Known rows, with every way that one mark hangs from another
[relo tufe]: 134; 79; 446; -100; 196; 533; -129; -4; 121; -33; -28; 201; -1; -209; 54; 72; 140; 40; -36; 94; -59; -206; 181; 310; 89; -409; 116; -463; 198; 0; 48; 5; -364; -260; 203; -231; 26
[toli [bazos vanub] [dademoz fifep] [galim busi]]: 251; 304; -433; 217; -385; -12; -387; 73; 95; 178; 160; 44; -226; 71; -49; -158; 24; 199; -168; -149; 77; 73; -10; 230; -123; 207; 291; -79; 72; 4; 135; -236; 290; -250; 75; 77; -139
[bazos [toli galim]]: 75; 222; 269; -83; -51; 174; -267; -9; 148; 106; -23; 95; -137; -75; -14; 89; 224; 105; -18; -196; -97; -71; -35; 259; 12; -7; 187; -85; 123; 32; 119; -238; -105; -243; 245; -67; -112
[zerom [galim rorefa]]: -54; 194; 451; -84; 235; 266; -29; -142; 218; -206; 151; 208; -3; 120; -165; 218; 235; -96; 29; 61; -107; -57; 219; 222; 79; 237; 131; 60; 280; 35; -9; -345; -286; -130; 121; 60; -289
[nofe [galim busi rorefa [toli bazos]]]: -14; 287; 540; -257; 96; 195; -57; -236; 290; -351; 100; 204; -138; 184; -176; 303; 69; -33; -44; 43; -72; 203; 405; 321; 121; 246; 21; 120; 222; 136; 68; -658; -62; 45; -33; 64; -398
[toli dademoz [galim busi]]: 43; 267; -35; 7; -37; 136; -298; -47; 196; 48; 69; 119; -118; 65; -59; 112; -11; 106; -220; -120; 3; -19; 164; 219; -131; 117; 318; -108; 230; -27; 107; -280; -31; -121; 157; 42; -112
[mirol [nofe [galim busi]]]: -166; 260; 566; -279; 172; 44; -62; -282; 346; -314; 137; 187; -136; 17; -78; 217; 161; -153; 81; 71; -60; 13; 368; 166; 95; 91; 203; -6; 177; -10; -15; -434; -166; 54; 133; 40; -292
[zerom galim]: -31; 122; 472; -87; 219; 348; -98; -78; 163; -160; 164; 102; 27; 53; -122; 157; 245; -115; 9; 9; -73; -151; 133; 246; 39; 67; 242; -40; 227; 10; 41; -202; -321; -211; 124; 12; -207
[galim [busi ditudor] rorefa toli]: -12; 290; 550; -265; 197; 226; 48; -315; 361; -279; -59; 399; -82; 170; -108; 366; 230; 6; -171; 59; -133; 274; 584; 211; 112; -99; -120; -118; 272; 100; -79; -516; -131; 152; 34; 98; -354
[vanub [bazos [toli [dademoz fifep] [galim busi rorefa]]]]: 167; 285; -58; 50; -284; 14; -237; -3; 189; 145; -11; 112; -107; -16; -75; -170; 169; 114; -36; -37; -36; 67; -48; 222; 101; 82; 88; -25; 68; 107; 121; -258; 95; -342; 192; -22; -226
[vanub [bazos [toli [galim rorefa]]] [dademoz fifep]]: 326; 249; -275; 179; -346; -154; -183; 117; 207; 226; -152; 34; -142; -44; -120; -409; 242; 165; 61; 32; -75; 120; -156; 240; 134; 94; 44; -9; 47; 160; 181; -81; 148; -466; 210; -16; -100
[bazos [toli [dademoz fifep]] vanub]: 183; 218; 41; 169; -327; -54; -58; 172; 196; 112; -5; 19; -279; -115; 17; -266; 247; 115; 165; -93; -8; 107; -104; 264; 165; -9; 38; -21; -104; -48; 191; -105; 89; -295; 168; -95; 57
[vanub [dademoz fifep]]: 284; 45; -23; 132; -24; 68; -70; 119; 200; 25; -155; 4; -70; -28; -87; -297; 175; 3; 77; 64; -106; -21; 49; 301; 7; -131; 142; -199; 146; 45; 167; 101; -114; -293; 167; -70; 23
[mirol [nofe [galim busi [toli bazos dademoz]]]]: -131; 304; 475; -246; 103; 71; -32; -244; 330; -350; 157; 167; -191; 71; -99; 265; 54; -101; 16; 54; 2; 137; 358; 212; 114; 125; 183; 145; 66; 19; 46; -489; -10; 67; 72; 66; -235
[galim [busi ditudor] rorefa [toli bazos [dademoz fifep]]]: 125; 315; 107; -37; -46; 148; -5; -189; 277; -182; 3; 350; -161; 207; -117; 215; 84; 84; -209; 50; -2; 382; 511; 225; 69; 2; -55; -38; 152; 112; -23; -462; 116; 75; -44; 111; -321
[busi [ditudor relo]]: 50; -20; 474; -83; 193; 530; -177; -169; 175; 96; 55; 329; 12; -204; 139; 177; 179; 143; -135; -38; -52; -130; 409; 105; 29; -612; 235; -679; 142; -28; -24; -16; -401; -268; 73; -212; -129
[bazos [toli [galim busi rorefa]] [vanub [dademoz fifep]]]: 179; 408; -92; 118; -357; -320; -133; 51; 291; 139; -90; 114; -323; -21; -77; -221; 385; 201; 90; -61; -80; 215; -36; 207; 139; 272; -65; 46; 70; 21; 117; -306; 173; -201; 179; 79; -84
[ditudor [relo tufe]]: 101; 19; 436; -58; 226; 596; -192; -75; 148; 21; -13; 277; 4; -307; 157; 126; 145; 130; -106; 126; -48; -221; 297; 245; 68; -524; 61; -654; 116; -23; 86; 56; -420; -274; 108; -286; 57
[toli [dademoz fifep] [galim busi]]: 169; 228; -207; 110; -53; 38; -320; 17; 175; 83; 20; 96; -154; 84; -55; -28; 96; 45; -164; -116; -23; 15; 158; 245; -180; 119; 275; -176; 238; 27; 77; -152; 31; -84; 147; 96; -94
[vanub [bazos [toli galim]] dademoz]: 203; 257; -94; 73; -340; -14; -190; 84; 201; 210; -92; 6; -86; -95; -108; -304; 136; 221; -13; 3; -30; 37; -190; 227; 165; 9; 140; 5; 14; 90; 233; -137; 72; -544; 223; -92; -76
[vusak [zerom [galim rorefa toli] mirol]]: -266; 334; 466; -143; 326; 123; 141; -241; 274; -394; 204; 224; -58; 265; -157; 396; 404; -202; 115; 111; 33; -146; 292; 171; 24; 364; 223; 239; 205; -127; -20; -394; -148; -16; 13; 229; -346
[toli bazos dademoz]: 159; 114; -67; 109; -200; 367; -179; 79; 66; 41; 130; 37; -56; -11; -47; -58; -198; 137; -108; -49; 88; -55; 13; 288; -14; -73; 343; -52; 2; -42; 215; -146; 25; -375; 95; -174; -89
[galim toli]: 119; 81; 532; -186; 220; 426; -37; -45; 190; -224; -60; 70; -41; 40; -59; 176; 117; -41; -46; -57; -144; -2; 149; 380; 45; -236; 71; -64; 98; 96; 172; -163; -169; -112; 143; -48; -14
[toli bazos [dademoz fifep] [galim [busi ditudor]]]: 226; 248; -366; 170; -247; 137; -421; -4; 75; 206; 147; 148; -157; 71; -32; 1; -2; 189; -268; -166; 90; 58; 162; 184; -181; 34; 391; -241; 156; 30; 43; -209; 171; -223; 57; 51; -225
[zerom [galim busi] [mirol nofe]]: -360; 399; 507; -195; 253; 14; 26; -353; 307; -426; 308; 181; -81; 183; -204; 358; 457; -333; 54; 185; 1; -68; 359; 19; 17; 386; 288; 180; 321; -151; -138; -461; -267; 30; 97; 259; -425
[toli [dademoz fifep] galim]: 229; 138; -208; 163; -6; 137; -323; 101; 109; 139; 31; 50; -150; 31; -29; -45; 36; 72; -93; -165; -42; -46; 43; 271; -174; 58; 343; -165; 175; 42; 130; -34; 6; -196; 185; 26; 27
[vanub bazos dademoz]: 219; 129; 5; 58; -211; 123; -92; 66; 207; 90; -84; 1; 22; -79; -116; -346; 62; 124; 5; 111; -52; -33; -88; 246; 150; -141; 157; -98; 59; 71; 227; -34; -42; -537; 191; -140; -81

Rows
150; 299; -235; 111; -37; -47; -260; -48; 226; 42; 5; 201; -182; 150; -102; 38; 84; 62; -143; -63; -59; 113; 245; 224; -141; 291; 161; -78; 290; 53; 32; -293; 64; -3; 136; 141; -171
[toli [dademoz fifep] [galim busi rorefa]]
186; 264; 71; -11; -172; 129; -72; -15; 219; -180; 16; 61; -171; 133; -91; -16; 102; 30; -133; 4; 22; 232; 194; 347; 49; -28; 0; 25; 12; 60; 169; -286; 184; -54; -6; 65; -118
[galim busi [toli [bazos vanub] [dademoz fifep]]]
134; 398; -103; 135; -348; -222; -159; 54; 253; 133; 10; 137; -341; -7; -32; -128; 283; 174; 54; -121; -26; 211; -4; 206; 103; 275; -8; 57; 33; -9; 103; -346; 191; -143; 161; 65; -84
[bazos [toli [dademoz fifep] [galim busi rorefa]] vanub]
204; 141; 47; 61; -271; 224; -151; 63; 108; 53; 83; 9; -79; -58; -57; -194; 21; 174; 7; -17; -2; -60; -88; 269; 78; -77; 209; -90; -2; -26; 209; -147; 36; -448; 118; -150; -102
[toli [bazos [vanub dademoz]]]
-258; 268; 395; -161; 228; 65; 59; -240; 275; -282; 156; 184; -63; 111; -47; 239; 334; -193; 165; 82; 44; -274; 244; 116; -27; 112; 348; 25; 144; -208; -8; -231; -137; -71; 118; 100; -283
[vusak [zerom [mirol nofe]]]
19; 337; 246; -120; -72; 49; -222; -114; 231; 37; -39; 198; -152; 8; -63; 145; 257; 94; -51; -120; -105; 42; 108; 223; 36; 155; 59; -20; 202; 46; 50; -417; -60; -106; 210; 11; -250
[bazos [toli [galim busi rorefa]]]
-315; 326; 453; -213; 220; -1; 58; -299; 323; -348; 192; 201; -93; 152; -75; 284; 352; -221; 158; 105; 65; -215; 340; 106; -9; 216; 334; 65; 186; -201; -32; -363; -128; 6; 57; 147; -374
[vusak [zerom [mirol [nofe [galim busi]]]]]
-386; 458; 493; -222; 317; -51; 176; -370; 376; -494; 234; 291; -107; 304; -174; 466; 459; -263; 111; 180; 57; -61; 424; 93; 51; 458; 181; 318; 214; -152; -102; -527; -81; 143; 7; 324; -441
[vusak [zerom [galim busi rorefa toli] [mirol nofe]]]
303; 116; -267; 264; -338; 153; -174; 179; 68; 102; 122; -14; -169; -22; -23; -292; -33; 129; 19; -53; 71; 25; -71; 294; 5; -28; 241; -89; -70; -21; 210; -34; 176; -379; 73; -109; -22
[toli [bazos vanub] [dademoz fifep]]
178; 162; 184; -3; -99; 342; -55; 63; 136; -127; 63; 19; -142; 41; -60; 49; -62; 114; -80; -68; 9; 114; 27; 368; 92; -107; 125; 86; -81; 37; 256; -216; 104; -237; 67; -71; 35
[galim [toli [bazos vanub] dademoz]]
-166; 328; 611; -318; 222; 20; 31; -327; 396; -417; 101; 256; -186; 106; -122; 331; 152; -146; 70; 95; -95; 165; 447; 194; 146; 197; 58; 148; 171; 53; -24; -568; -90; 174; 104; 111; -301
[mirol [nofe [galim busi rorefa toli]]]
92; 245; 157; 94; -312; 16; -40; 126; 213; 89; 29; 39; -254; -129; 11; -169; 172; 162; 127; -100; 13; 85; -92; 249; 198; -15; 64; 29; -108; -83; 208; -195; 46; -319; 176; -135; 42
[bazos [toli dademoz] vanub]
101; 326; -31; 65; -160; -42; -208; -29; 221; 134; -31; 225; -233; 12; -36; 48; 224; 133; -63; -128; -26; 165; 174; 182; 12; 123; 106; -74; 147; 37; 28; -311; 40; -103; 158; 38; -178
[bazos [toli [dademoz fifep] [galim [busi ditudor] rorefa]]]
6; 256; 456; -160; 142; 127; 2; -208; 335; -288; 68; 277; -197; 166; -129; 275; 118; -32; -46; 40; -47; 301; 547; 253; 113; 130; 42; -14; 228; 114; -3; -541; -91; 109; -55; 94; -318
[nofe [galim [busi ditudor] rorefa [toli [dademoz fifep]]]]
72; -1; 500; -77; 223; 612; -174; -150; 158; 115; 45; 389; 3; -289; 179; 203; 194; 178; -153; 31; -26; -139; 447; 113; 71; -702; 194; -791; 150; -30; -55; 30; -448; -280; 76; -259; -60
[busi [ditudor [relo tufe]]]
-315; 331; 520; -243; 260; 47; 91; -329; 333; -360; 193; 255; -115; 158; -61; 375; 371; -189; 106; 85; 73; -129; 425; 87; 15; 116; 316; 33; 160; -175; -65; -386; -118; 38; 17; 167; -367
[vusak [zerom [mirol [nofe [galim [busi ditudor] toli]]]]]
250; 110; 57; 128; -158; 6; -43; 125; 216; 37; -57; 0; -154; -74; -44; -342; 239; 74; 146; 22; -95; 0; -40; 270; 103; -95; 78; -170; 49; -21; 182; 18; -39; -332; 167; -72; 53
[bazos [vanub [dademoz fifep]]]
-54; 253; 687; -267; 252; 303; -30; -295; 333; -292; 69; 378; -154; 41; -59; 404; 173; 29; -96; 103; -62; 209; 621; 232; 168; -37; -28; -203; 248; 109; -38; -554; -246; 83; -61; 7; -310
[nofe [galim [busi [ditudor [relo tufe]]] rorefa toli]]
54; 363; 177; -108; -50; 164; 11; -176; 288; -285; 1; 249; -131; 234; -175; 236; -29; 64; -192; 82; -18; 311; 376; 310; 90; 189; -90; 194; 140; 87; 104; -568; 127; 68; 3; 85; -285
[galim busi rorefa [toli bazos dademoz]]
277; 241; -428; 226; -197; 116; -354; 56; 60; 159; 112; 130; -179; 111; -88; -18; -103; 196; -142; -136; 13; 55; 26; 259; -149; 287; 304; -4; 141; 81; 116; -245; 212; -240; 119; 42; -154
[toli bazos [dademoz fifep] [galim rorefa]]
-108; 216; 631; -283; 246; 143; -16; -221; 316; -350; 119; 151; -163; 21; -75; 274; 120; -135; 104; 26; -84; 53; 304; 233; 124; 33; 184; 81; 88; 41; 45; -387; -130; 38; 132; 31; -161
[mirol [nofe [galim toli]]]
306; 260; -256; 153; -379; -164; -217; 106; 211; 217; -148; 0; -129; -48; -111; -431; 276; 139; 15; 29; -46; 103; -140; 238; 116; 33; 69; -60; 51; 139; 182; -63; 150; -450; 189; -8; -119
[vanub [bazos [toli [galim busi]]] [dademoz fifep]]
19; 197; 268; -141; 114; 287; -366; -209; 192; 83; 64; 264; -44; -31; 25; 239; 206; 124; -251; -128; -82; -108; 311; 141; -123; -170; 271; -445; 303; 13; -27; -254; -219; -124; 139; 11; -240
[toli [galim [busi [ditudor relo]]]]
228; 202; 54; 39; 0; 234; -1; -7; 182; -181; -21; 172; -154; 172; -133; 109; -41; 61; -53; 16; -66; 239; 198; 365; 58; 112; -26; 161; 55; 145; 153; -315; 136; -68; 54; 26; -104
[galim rorefa [toli bazos [dademoz fifep]]]
-332; 368; 430; -144; 255; 59; 94; -328; 304; -315; 244; 320; -34; 241; -135; 374; 466; -186; 71; 135; 69; -162; 429; 52; 5; 322; 275; 61; 299; -188; -136; -433; -205; -5; -11; 229; -498
[vusak [zerom [galim [busi ditudor] rorefa] mirol]]
234; 291; -79; 157; -334; -193; -177; 157; 207; 212; -66; 8; -303; -103; -25; -281; 348; 207; 122; -132; -68; 105; -179; 240; 115; 110; 55; -19; -14; 10; 185; -132; 132; -342; 213; -4; 51
[bazos [toli galim] [vanub [dademoz fifep]]]
-66; 261; 545; -195; 165; 215; -8; -260; 353; -281; 98; 330; -174; 108; -89; 364; 75; 35; -103; 61; -23; 276; 602; 222; 141; 68; 33; -69; 197; 82; 20; -582; -149; 86; -84; 40; -300
[nofe [galim [busi [ditudor relo]] rorefa [toli dademoz]]]
202; 321; -396; 169; -228; 55; -355; -69; 124; 163; 131; 255; -182; 137; -78; 58; -12; 209; -250; -108; 55; 153; 247; 159; -142; 207; 279; -137; 209; 59; -9; -347; 202; -140; 48; 98; -308
[toli bazos [dademoz fifep] [galim [busi ditudor] rorefa]]
64; 269; 246; -82; -38; 119; -222; -54; 182; 76; -33; 170; -156; -30; -45; 128; 216; 118; -4; -159; -120; -7; 25; 240; 39; 114; 109; -14; 159; 54; 87; -337; -79; -186; 244; -35; -169
[bazos [toli [galim rorefa]]]
105; 419; -295; 116; -353; 9; -298; -53; 166; 99; 195; 177; -215; 119; -104; 39; -91; 281; -205; -98; 67; 131; 81; 186; -38; 385; 219; 87; 122; -21; 111; -507; 260; -203; 77; 66; -237
[toli [bazos vanub] dademoz [galim busi rorefa]]
333; 166; -173; 177; -358; -83; -111; 159; 199; 184; -167; -28; -99; -94; -96; -494; 248; 110; 106; 75; -51; 82; -166; 268; 178; -81; 46; -73; -16; 124; 220; 31; 91; -519; 191; -97; -59
[vanub [bazos toli] [dademoz fifep]]
345; 88; -166; 166; -231; 25; -121; 129; 186; 124; -132; -29; -20; -55; -111; -478; 168; 61; 63; 111; -76; -2; -100; 271; 103; -137; 113; -167; 65; 124; 204; 94; 20; -502; 178; -83; -62
[vanub bazos [dademoz fifep]]
265; 135; 67; 71; -110; 272; -67; 109; 126; -98; 29; 5; -168; 57; -53; -47; 11; 72; -41; -66; -10; 139; 23; 385; 52; -105; 98; 40; -81; 78; 236; -125; 147; -213; 57; -32; 48
[galim [toli [bazos vanub] [dademoz fifep]]]
20; 166; 469; -113; 179; 417; -74; -75; 134; -238; 178; 75; -14; 118; -150; 250; 182; -69; -64; -17; -42; -27; 115; 318; 64; 79; 182; 114; 123; 76; 99; -287; -166; -186; 59; 51; -189
[zerom [galim [toli bazos]]]
205; 298; -169; 68; -303; 46; -379; -52; 128; 201; 126; 135; -163; 15; -44; -71; 164; 258; -189; -134; 19; 35; 69; 153; -60; 27; 280; -243; 149; 18; 49; -271; 143; -305; 83; 47; -244
[toli [bazos [vanub [dademoz fifep]]] [galim [busi ditudor]]]
